What can hang from each mark:
J_160: J_385
J_136: J_585 J_960
J_705: J_385
J_901: J_567
J_567: J_585 J_901
J_960: J_385
J_942: J_658
J_385: J_585 J_658 J_960
J_693: J_585
J_658: J_385
J_585: J_385 J_942

Every row comes from one small tree of marks. Brackets hold a mark, then the marks that hang from it, in the order of their numbers. Every link used is in the known rows. Which tree was each row made from?
Known rows:
{J_567 J_585 J_901}: [  3  38   5  23 -22 -17 -16  12  -8  25  36  35  14  55  27   9  -3 -14
  -1 -25]
{J_693 J_585}: [  1  -6  -9   5  -7 -15  -6  10   6  48  33   4  -3  25   2   4  17  -1
  -3  -2]
{J_160 {J_385 {J_585 J_942} J_960}}: [-21 -20  10 -10   8  -4   2   8  17  -9  -9  -7  14 -13  -1  -5   3  12
   1 -24]
{J_658 {J_385 {J_585 J_942}}}: [ -3 -11 -10 -11  17   4   3   5 -13 -20   1 -10  -3   6   4 -14 -10   8
   4  26]
{J_901 J_567}: [ -6  20   4  21 -25 -12 -14  15  -5  27  30  35   6  -2  28  11  -4 -13
  -7 -12]
{J_385 J_585}: [-17  -7  -3   5  -1 -13  -3   8  -3  11  27   9 -13   6  -4   5  19  -3
  -6  -8]
{J_585 {J_385 J_960} {J_942 J_658}}: [ 22  -7  -4   0   1  26   0 -11  12 -16 -22 -23  17 -23  -7  -4 -17  -3
  -5  16]
{J_567 J_901}: [  2  17   8  18 -25 -12 -24  15  -2  26  28  31   7  21  19  10   0 -14
  -9 -16]
{J_901 {J_567 {J_585 {J_385 J_960} J_942}}}: [ 15  38   1   7 -23  18   5   6   0 -11   4  13  38   6  27  -3 -16   1
   8   1]
{J_705 {J_385 J_585}}: [-33 -15   2 -10   3  -2  -2   2  -9   7  23  14   0  -2 -22  13  36  -4
 -12   0]
{J_385 {J_585 J_942} J_658}: [-27  -9  -2   3  24  -4   6  -4 -22   2 -15  -7 -35 -13   6  -6  -8   0
   4  -5]
{J_901 {J_567 J_585}}: [ -7  41   1  26 -19 -17  -6  13 -12  25  38  39  13  33  38  11  -8 -12
   1 -22]
{J_136 {J_585 J_385} J_960}: [ 47   9  -4 -18 -20 -20   3  -4  20   6   5  -4   4   6 -11  -7  26   8
   3  10]
{J_567 {J_585 J_942} J_901}: [  6  40   5  20 -18  -4 -13  11 -11  26  19  24  15  42  43  -2 -26 -14
   9 -16]
{J_901 {J_567 {J_585 J_385}}}: [ 25  43  -3  22 -12   4  -2  10 -17  -1  29  27  22  25  27   9   4  -5
  -1  -2]
{J_942 J_658}: [  1  -4  -5  18   4 -11 -12  -6  -1  20  12   4  -8   3   3  10  -9 -16
 -11  -6]
{J_136 {J_585 J_385}}: [ 36   8  -5  -3  -7  -6  -3   1   5  12  15   3   0   2 -19  -3  25   1
   6  10]
{J_160 {J_385 J_960}}: [ -7 -15   7   1 -14 -11 -10  14  29   3  11  12  24   2 -12   7  22   5
 -11 -29]
{J_585 J_942}: [  3   2  -7   9 -15   5 -10   9   4  24  17   5   1  -4  14  -6  -9 -11
   2   7]
{J_960 {J_385 J_585 J_658}}: [ -8 -15   3   2  18   6   7  -1 -11 -29 -12  -4 -40  -7 -23   7  16   4
  -3   0]
{J_136 {J_585 {J_942 J_658}} {J_960 J_385}}: [ 39   0   7 -15  -5  -7   6 -20  22   0 -37 -25 -14 -13   3  -9 -28   1
  16   8]
{J_705 J_385}: [-17  -8   0  -3 -14   3 -11   8   1  20  29  21  12   0 -20  12  32 -11
 -13   6]

Which tree is each row?
[  3  35   3   9   0  13  13  -4 -14 -22 -23  10  15   0  24  -3 -20   5
   8  -5] : {J_901 {J_567 {J_585 {J_385 J_658 J_960} J_942}}}
[ -6 -13   4  -1  21  20  10  -3 -14 -29 -28 -16 -39 -21  -8  -4  -6   4
   7   9] : {J_960 {J_385 {J_585 J_942} J_658}}
[-15 -10  -1   8  24  -3   0 -12 -13  10 -10 -16 -19 -12  15  -2 -27  -9
   1  -4] : {J_385 {J_585 {J_942 J_658}}}
[-27 -17   3  -4  11  -1   5 -13   7  -2 -19 -19  -5 -17   0  -3 -23  -2
   0 -10] : {J_385 {J_585 {J_942 J_658}} J_960}
[ -6 -18  -9  -2  37 -13   1 -12 -17 -24  -5 -12 -12  14  -7   2 -10   3
 -10  13] : {J_942 {J_658 {J_385 J_585}}}
[ -4  43   1  24 -16  -5  -4  11 -14  28  22  28  15  20  53   0 -31 -12
  11 -12] : {J_901 {J_567 {J_585 J_942}}}
[-16 -18  -6 -24   3   6   9   1   7 -30  -9 -13  11   1 -10 -14  -6  16
   2  20] : {J_658 {J_385 {J_585 J_942} J_960}}
[  6 -14   3   4  22  20   4 -12  -6 -21 -22 -24 -22 -20   1  -1 -25  -3
   5  10] : {J_960 {J_385 {J_585 {J_942 J_658}}}}
[ 22 -13  -6  -8  12  17   7 -13  11   7 -22 -36  14  -7  -2  -4 -13   7
   1  15] : {J_693 {J_585 {J_385 J_960} {J_942 J_658}}}
[ 11 -12  -7 -12  11  14  13  -4   2   1 -27 -27  -2  -8 -11  -8   6  16
   4  14] : {J_693 {J_585 {J_385 J_658 J_960} J_942}}
[ 10  -3   1 -15   1 -10  10 -11   9 -10 -21  -4  -8 -10 -38  -4  25  12
   5  -2] : {J_136 {J_585 {J_385 J_658 J_960}}}
[-31 -18   5  -8  29   7   1 -15 -18   5 -13 -10  -5 -21  -4   5  -9 -10
  -4   4] : {J_705 {J_385 {J_585 {J_942 J_658}}}}
[ 38   9  -6  -7  -5   7  -1  -1   2  13  -1  -9   2 -11  -4 -15   1   1
  16  18] : {J_136 {J_585 J_385 J_942}}
[  6  -8  -4  -3  -4  11   3  -3   5 -24 -12  -3  -1 -12 -30   3  24   7
 -12   6] : {J_585 {J_385 J_658 J_960}}
[-18 -20  -6 -20   1  -7   6   4  10 -32   6  -2   9  13 -26  -3  17  16
  -9  11] : {J_658 {J_385 J_585 J_960}}
[  7  -9   2  -1   0  24   4   6   2 -19  -1 -12 -16 -13  -3  -5  -2   1
   7  16] : {J_960 {J_385 {J_585 J_942}}}
[-34 -23  11  -9  29  -9  10  -1   2 -19 -36 -12  -9 -20  -4  -6  -1  16
   1 -32] : {J_160 {J_385 {J_585 J_942} J_658 J_960}}
[ 23   0  -1 -16 -21  -5   3  -1  24   2   5   0  14  -4 -34  -3  29   9
   5   2] : {J_136 {J_585 {J_385 J_960}}}
[-41 -18   6 -14  -6   1   1  -4   5  -1  -8  15   5 -11 -39  12  32   0
 -15  -6] : {J_705 {J_385 J_658 J_960}}
[ 17 -12   5 -11   9   7   9 -17   9 -28 -32 -31 -19 -16   9  -3 -23   3
   2  11] : {J_136 {J_960 {J_385 {J_585 {J_942 J_658}}}}}
